Each row comes from the steps of one walk. Every step used is in the known rows, and no mark comes twice. Write the walk behind each row, first mark first.
Known rows:
U > J > G: [-0.28 -0.10  0.35 -0.27 -0.15  0.03 -0.01 -0.02 -0.13 -0.12  0.15  0.06
 -0.19  0.21 -0.04 -0.06  0.32  0.17 -0.01 -0.05  0.22 -0.07 -0.03  0.20
 -0.04 -0.01  0.17  0.14  0.05]
B > G > A: [-0.21 -0.32  0.02 -0.39  0.03  0.54  0.05  0.21  0.07 -0.04 -0.13  0.00
  0.00  0.15 -0.06 -0.15  0.00 -0.04 -0.16 -0.23  0.24  0.29  0.11  0.18
  0.13  0.05  0.05 -0.01 -0.15]
G > V > X > J > D: [-0.12  0.32  0.05 -0.26  0.23  0.31  0.26  0.12  0.01 -0.06 -0.13  0.06
 -0.02  0.04  0.04  0.01  0.00 -0.13  0.07 -0.09  0.20 -0.03 -0.14  0.13
 -0.31  0.30  0.02  0.17 -0.33]
B > D > J: [-0.14 -0.10  0.07 -0.20 -0.01  0.06 -0.01  0.13  0.20  0.12 -0.03  0.03
 -0.03  0.14  0.09 -0.17  0.09  0.12 -0.54  0.20  0.21  0.02  0.08  0.16
 -0.11  0.00  0.14  0.21 -0.03]
J > X > B > D: [-0.04  0.06  0.04 -0.28  0.25 -0.11  0.15  0.01  0.14  0.06  0.06  0.09
 -0.03  0.04  0.11  0.01  0.02 -0.07 -0.09  0.02 -0.03  0.06  0.01  0.36
 -0.26  0.08 -0.08  0.16  0.07]
X > V > D > J > G > A: [-0.23  0.21 -0.05  0.08  0.06  0.50 -0.03  0.13 -0.14 -0.13  0.01  0.21
 -0.05  0.14 -0.15 -0.27 -0.04  0.05 -0.23 -0.07  0.17  0.28 -0.14 -0.02
 -0.10  0.23  0.29  0.29 -0.03]
J > G > V > X > B: [-0.38  0.08  0.17 -0.19  0.09  0.33  0.23 -0.09 -0.27 -0.08  0.09  0.13
 -0.18 -0.04 -0.22  0.24 -0.04 -0.17  0.29 -0.27  0.14  0.05 -0.05  0.28
 -0.18  0.27  0.01  0.06  0.05]
J > X > B: [-0.17  0.05  0.07 -0.17  0.16  0.06  0.04 -0.02  0.11  0.03  0.03  0.05
 -0.05  0.00  0.00  0.07  0.07 -0.20  0.00 -0.05  0.00 -0.03 -0.13  0.30
 -0.11 -0.02 -0.15  0.10  0.08]
D > J > G > V > X > B: [-0.38  0.18  0.18  0.04 -0.06  0.39  0.19 -0.12 -0.30 -0.03  0.14  0.16
 -0.33 -0.01 -0.12  0.14 -0.07  0.00  0.12 -0.06  0.14 -0.03 -0.18  0.14
 -0.10  0.35  0.04  0.15  0.13]
B > G: [-0.33 -0.37  0.21 -0.46 -0.08  0.33  0.02  0.13  0.08  0.10 -0.06 -0.05
 -0.08  0.10 -0.06 -0.03  0.18 -0.02 -0.19 -0.13  0.21  0.20  0.09  0.23
 -0.02 -0.11  0.11 -0.08 -0.07]
B > X: [-0.23 -0.26  0.13 -0.48  0.03  0.22  0.14  0.07  0.21  0.14 -0.07  0.06
 -0.03  0.11  0.09 -0.14  0.08 -0.02 -0.22  0.04  0.29  0.16  0.23  0.26
 -0.05 -0.08 -0.09  0.01 -0.13]
G > A: [-0.15 -0.20 -0.10 -0.25  0.16  0.39 -0.03  0.19  0.19 -0.09 -0.17  0.01
  0.17  0.10 -0.12 -0.14  0.00 -0.21 -0.26 -0.17  0.27  0.09  0.09  0.19
  0.11  0.01 -0.03  0.13 -0.19]
G > V > D > J > U: [-0.24  0.23  0.02 -0.07  0.13  0.17  0.11  0.14 -0.08  0.00 -0.22  0.30
  0.07 -0.05  0.02 -0.21 -0.04 -0.11 -0.26 -0.11  0.45  0.19 -0.13  0.08
 -0.16  0.21  0.25  0.25  0.01]
D > J > G: [-0.28 -0.09  0.22 -0.08 -0.16  0.27 -0.06  0.03  0.02  0.01  0.10  0.05
 -0.20  0.16 -0.05 -0.04  0.29  0.15 -0.21  0.11  0.18 -0.08 -0.03  0.07
  0.04 -0.02  0.18  0.13  0.05]
U > J > X > B > G > V: [-0.30  0.20  0.29 -0.21 -0.02  0.19  0.25 -0.17 -0.41 -0.08  0.20  0.07
 -0.32  0.12  0.10  0.04 -0.07  0.12  0.10 -0.25  0.23  0.08 -0.23  0.29
 -0.12  0.37 -0.06  0.10  0.17]
D > J > X > V: [-0.26  0.25 -0.01  0.05  0.00  0.34 -0.01 -0.03  0.03  0.11  0.08  0.02
 -0.12  0.11  0.05 -0.08  0.07  0.01 -0.38  0.06  0.31 -0.06 -0.18  0.04
 -0.11  0.05 -0.06  0.18  0.03]
D > V > X > B > G: [-0.48 -0.14  0.12 -0.14 -0.18  0.35  0.23  0.00 -0.18  0.18  0.06  0.14
 -0.25 -0.03 -0.18  0.21 -0.18 -0.08  0.09 -0.09  0.14  0.19 -0.14  0.22
 -0.16 -0.04  0.02 -0.14 -0.05]
V > D > J: [-0.21 -0.05  0.07 -0.19  0.00  0.07 -0.07  0.22  0.18  0.05 -0.13  0.10
 -0.05  0.01 -0.01 -0.28  0.10 -0.06 -0.40  0.18  0.11  0.13 -0.13  0.08
 -0.09 -0.04  0.24  0.24 -0.10]
V > X > B: [-0.29 -0.12  0.06 -0.24  0.04  0.11  0.06  0.05  0.11  0.06 -0.08  0.09
 -0.08 -0.09 -0.12  0.10 -0.04 -0.30  0.08 -0.05 -0.01  0.08 -0.08  0.28
 -0.13 -0.08 -0.11  0.03  0.00]
U > J > X > V > G > A: [-0.19  0.19  0.04 -0.18  0.04  0.43  0.13 -0.15 -0.27 -0.20  0.12  0.14
 -0.23  0.30 -0.06 -0.15 -0.07  0.02  0.09 -0.26  0.28  0.18 -0.09  0.00
  0.03  0.26 -0.06  0.15 -0.08]
X > B: [-0.30 -0.12  0.07 -0.08  0.03  0.09 -0.12 -0.02  0.10  0.06 -0.06  0.05
  0.07  0.01 -0.16  0.14  0.03 -0.25 -0.18 -0.10  0.05  0.01 -0.06  0.34
 -0.11 -0.13 -0.02  0.05  0.08]
V > X > B > D > J > G: [-0.18  0.04  0.18 -0.12 -0.07  0.05  0.16  0.01 -0.06  0.04  0.14  0.21
 -0.34  0.06  0.03  0.02  0.01  0.17  0.07  0.20 -0.11  0.10 -0.05  0.18
 -0.20  0.16  0.08  0.18  0.15]
U > J: [-0.27 -0.12  0.21 -0.26 -0.10 -0.03 -0.06  0.03  0.03 -0.04  0.00  0.00
 -0.05  0.15 -0.01 -0.13  0.17  0.02 -0.25 -0.02  0.28 -0.07 -0.05  0.22
 -0.02 -0.09  0.06  0.14 -0.03]
B > D > J > G: [-0.16 -0.09  0.20 -0.19 -0.07  0.11  0.04  0.07  0.04  0.04  0.12  0.08
 -0.18  0.21  0.05 -0.11  0.24  0.28 -0.29  0.19  0.15  0.02  0.10  0.14
 -0.11  0.08  0.24  0.19  0.04]
J > G > V: [-0.35 -0.05  0.20 -0.27  0.09  0.39  0.11 -0.03 -0.17 -0.08  0.07  0.00
 -0.01  0.10 -0.19  0.11  0.17 -0.08 -0.10 -0.27  0.39 -0.05  0.09  0.24
 -0.10  0.19  0.16  0.07 -0.06]
V > X > J > U: [-0.20  0.01  0.06 -0.21 -0.01  0.11  0.14  0.11  0.18  0.10 -0.25  0.19
 -0.06 -0.03  0.04 -0.05  0.13 -0.06  0.16 -0.08  0.26  0.08 -0.07  0.06
 -0.10 -0.14 -0.12  0.09 -0.13]

Write each row's walk:
[-0.36  0.07  0.20 -0.04 -0.07  0.44  0.06 -0.05 -0.18 -0.04  0.13  0.04
 -0.16  0.14 -0.10  0.02  0.15  0.11 -0.25 -0.08  0.40 -0.11 -0.02  0.10
 -0.01  0.26  0.19  0.17  0.03] | D > J > G > V
[-0.16 -0.11  0.04 -0.35  0.13 -0.05  0.16  0.08  0.13  0.09 -0.06  0.12
 -0.05 -0.04 -0.02  0.04 -0.10 -0.17  0.00  0.02 -0.05  0.16  0.05  0.35
 -0.28  0.03 -0.05  0.08 -0.02] | V > X > B > D
[-0.34 -0.06  0.04 -0.42  0.15  0.34  0.23  0.11  0.01 -0.01 -0.10 -0.03
 -0.01 -0.05 -0.11  0.02 -0.05 -0.28 -0.07 -0.21  0.40  0.01  0.05  0.19
 -0.10  0.18 -0.04  0.06 -0.23] | G > V > X
[-0.19  0.13  0.04 -0.13  0.13  0.21  0.07  0.12  0.06  0.03 -0.05  0.12
  0.16  0.10 -0.08  0.09  0.02 -0.17 -0.23  0.04  0.29 -0.05 -0.08  0.22
 -0.27 -0.04  0.23  0.03 -0.23] | J > D > V
[-0.25  0.14 -0.01 -0.19  0.15  0.28  0.04  0.00  0.06  0.06  0.04 -0.02
  0.04  0.07 -0.04  0.00  0.09 -0.17 -0.23 -0.14  0.29  0.01 -0.07  0.17
 -0.20 -0.01 -0.07  0.08 -0.07] | J > X > V
[-0.15 -0.02  0.12 -0.21 -0.04  0.15  0.17  0.00  0.17  0.19 -0.19  0.25
 -0.05  0.12  0.19 -0.15  0.12  0.16 -0.03 -0.04  0.35  0.17  0.12  0.15
 -0.10 -0.12 -0.16  0.06 -0.05] | B > X > J > U
[-0.33  0.05  0.15 -0.30 -0.04  0.43  0.35  0.04 -0.17  0.09 -0.17  0.17
 -0.19  0.01  0.04  0.01 -0.01  0.07  0.22 -0.32  0.43  0.24 -0.05  0.07
 -0.13  0.18 -0.04 -0.03 -0.12] | B > G > V > X > J > U
[-0.42 -0.15  0.12 -0.21 -0.07  0.45 -0.08 -0.14 -0.10  0.08  0.00  0.05
 -0.03  0.16 -0.30  0.15  0.07 -0.21 -0.16 -0.26  0.23  0.18  0.07  0.12
 -0.17 -0.07  0.11 -0.09 -0.10] | X > V > G
[-0.24  0.06  0.01 -0.30  0.24  0.12  0.29  0.00 -0.08  0.03 -0.03  0.11
 -0.01 -0.05 -0.08  0.10 -0.24 -0.21 -0.05 -0.18  0.16  0.12  0.05  0.36
 -0.33  0.31 -0.05  0.13 -0.05] | G > V > X > B > D
[-0.12  0.26 -0.03 -0.07  0.09  0.18  0.09  0.01  0.05  0.12  0.11  0.05
 -0.09  0.16  0.15 -0.15  0.00  0.14 -0.46  0.13  0.26  0.03 -0.05  0.09
 -0.26  0.14  0.01  0.24  0.01] | B > D > J > X > V
[-0.19  0.31  0.09 -0.24  0.13 -0.06  0.09  0.06 -0.11 -0.09  0.07  0.13
 -0.10  0.09  0.06 -0.29  0.05 -0.03 -0.12 -0.04  0.20  0.14 -0.25  0.11
 -0.30  0.11  0.11  0.28 -0.06] | U > J > X > V > D
[-0.17  0.16  0.18 -0.12  0.01 -0.15  0.04 -0.11 -0.07 -0.06  0.13  0.10
 -0.20  0.08  0.10 -0.02  0.07 -0.01  0.04 -0.01  0.05 -0.09 -0.25  0.28
 -0.09  0.03 -0.13  0.20  0.15] | U > J > X > B
[-0.29  0.00  0.04 -0.37  0.25  0.19  0.11  0.17  0.01 -0.05 -0.14  0.05
  0.16 -0.03 -0.15 -0.13 -0.01 -0.30 -0.29 -0.21  0.32  0.14 -0.01  0.23
 -0.24  0.18  0.23  0.18 -0.21] | G > V > D
[-0.17 -0.12  0.06 -0.20  0.12 -0.06 -0.01  0.00  0.12  0.09 -0.02  0.09
  0.09  0.06 -0.06  0.06 -0.03 -0.11 -0.27 -0.04  0.00  0.10  0.06  0.40
 -0.28 -0.03  0.06  0.11  0.08] | X > B > D
[-0.32  0.02 -0.01 -0.20  0.14  0.17 -0.08  0.14  0.07  0.05 -0.11  0.09
  0.17  0.00 -0.20 -0.13  0.01 -0.27 -0.34 -0.15  0.19  0.24 -0.07  0.19
 -0.34 -0.06  0.22  0.13 -0.13] | X > V > D
[-0.07  0.12  0.22 -0.30  0.08 -0.05  0.00  0.12  0.04 -0.14 -0.05  0.10
  0.03  0.17  0.12 -0.13  0.17 -0.02 -0.10  0.05  0.16 -0.04 -0.13  0.25
 -0.21  0.04  0.20  0.16 -0.07] | U > J > D
[-0.40 -0.20  0.16 -0.56  0.02  0.50  0.31  0.12 -0.13  0.04 -0.06 -0.02
 -0.18 -0.01 -0.07  0.01 -0.05 -0.11  0.03 -0.26  0.36  0.22  0.08  0.19
 -0.09  0.22  0.04 -0.08 -0.19] | B > G > V > X
[-0.27 -0.08  0.22 -0.28 -0.10  0.21  0.14  0.05  0.07  0.01  0.03  0.03
 -0.28  0.09 -0.07  0.00  0.29  0.11  0.22  0.01  0.05 -0.04 -0.04  0.05
 -0.08 -0.02 -0.01  0.10 -0.19] | V > X > J > G
[-0.22  0.19  0.24 -0.11 -0.08 -0.10  0.28 -0.30 -0.35  0.01  0.30  0.26
 -0.37  0.26 -0.01  0.11 -0.12  0.18  0.11  0.05  0.09  0.06 -0.12  0.18
 -0.25  0.18  0.07  0.12  0.05] | U > J > X > B > D > V > G
[-0.26  0.20  0.17  0.08  0.01  0.22  0.11 -0.15 -0.28  0.00  0.19  0.16
 -0.16  0.14 -0.06  0.12 -0.05  0.18 -0.23 -0.05  0.16  0.00 -0.01  0.26
 -0.24  0.37  0.18  0.23  0.22] | X > B > D > J > G > V
[-0.07  0.08  0.00 -0.06  0.06  0.27  0.21  0.09 -0.07 -0.09  0.06  0.25
 -0.27  0.11  0.01 -0.12 -0.16  0.15  0.11  0.10 -0.07  0.21 -0.02  0.13
 -0.04  0.32  0.00  0.26  0.08] | V > X > B > D > J > G > A
[-0.25  0.03  0.15 -0.22  0.05  0.35  0.12 -0.01 -0.10  0.00  0.01  0.19
 -0.02  0.19 -0.18  0.18  0.03 -0.15  0.00 -0.03  0.19  0.08 -0.02  0.14
 -0.22  0.01  0.30 -0.08 -0.27] | J > D > V > G
[-0.17  0.01  0.06  0.04 -0.03 -0.01 -0.06 -0.01  0.09  0.14  0.01  0.12
 -0.06  0.08  0.02 -0.02 -0.05  0.06 -0.44  0.16  0.01  0.04 -0.05  0.27
 -0.19  0.03  0.07  0.21  0.16] | X > B > D > J
[-0.15  0.16 -0.05 -0.13  0.13  0.54  0.32  0.15 -0.19 -0.06 -0.05  0.28
 -0.10  0.04 -0.05  0.08 -0.37 -0.13  0.28 -0.10  0.04  0.34 -0.19  0.21
 -0.17  0.25  0.08 -0.03 -0.16] | J > D > V > X > B > G > A
[-0.19  0.19 -0.08  0.01  0.03  0.69  0.07 -0.09 -0.12 -0.05  0.05  0.14
 -0.23  0.24 -0.07 -0.12 -0.10  0.01 -0.12 -0.10  0.23  0.17 -0.10 -0.11
  0.09  0.26 -0.07  0.15 -0.08] | D > J > X > V > G > A
[-0.25  0.13  0.28 -0.18 -0.10  0.16  0.13 -0.10 -0.27 -0.08  0.11  0.24
 -0.17  0.28 -0.08  0.07  0.04  0.05  0.05  0.03  0.24  0.02 -0.13  0.10
 -0.21  0.08  0.33  0.02 -0.19] | U > J > D > V > G
[-0.23  0.09  0.16 -0.30  0.04  0.30  0.34  0.06 -0.16 -0.02  0.12  0.10
 -0.28  0.09  0.04 -0.07  0.01  0.18 -0.09  0.05  0.30  0.04  0.10  0.09
 -0.17  0.41  0.16  0.21 -0.08] | B > D > J > G > V > X
[-0.31  0.14  0.11 -0.06 -0.09  0.46  0.04 -0.17 -0.11  0.10  0.14  0.08
 -0.31  0.20 -0.06  0.01  0.08  0.02 -0.14  0.00  0.21  0.08 -0.11 -0.05
 -0.06  0.10  0.02  0.07 -0.02] | D > J > X > V > G
[-0.39 -0.18  0.16 -0.36 -0.08  0.51  0.13 -0.18 -0.10  0.17  0.05  0.15
 -0.16  0.22 -0.12  0.02 -0.04 -0.04 -0.10 -0.16  0.29  0.34  0.24  0.14
 -0.18  0.00 -0.02 -0.13 -0.11] | B > X > V > G
[-0.35  0.08  0.18 -0.19 -0.06  0.46  0.23  0.03 -0.19 -0.04  0.09  0.07
 -0.31  0.04 -0.06 -0.01  0.06  0.05  0.01 -0.02  0.34 -0.05 -0.04  0.03
 -0.03  0.32  0.09  0.15 -0.07] | D > J > G > V > X
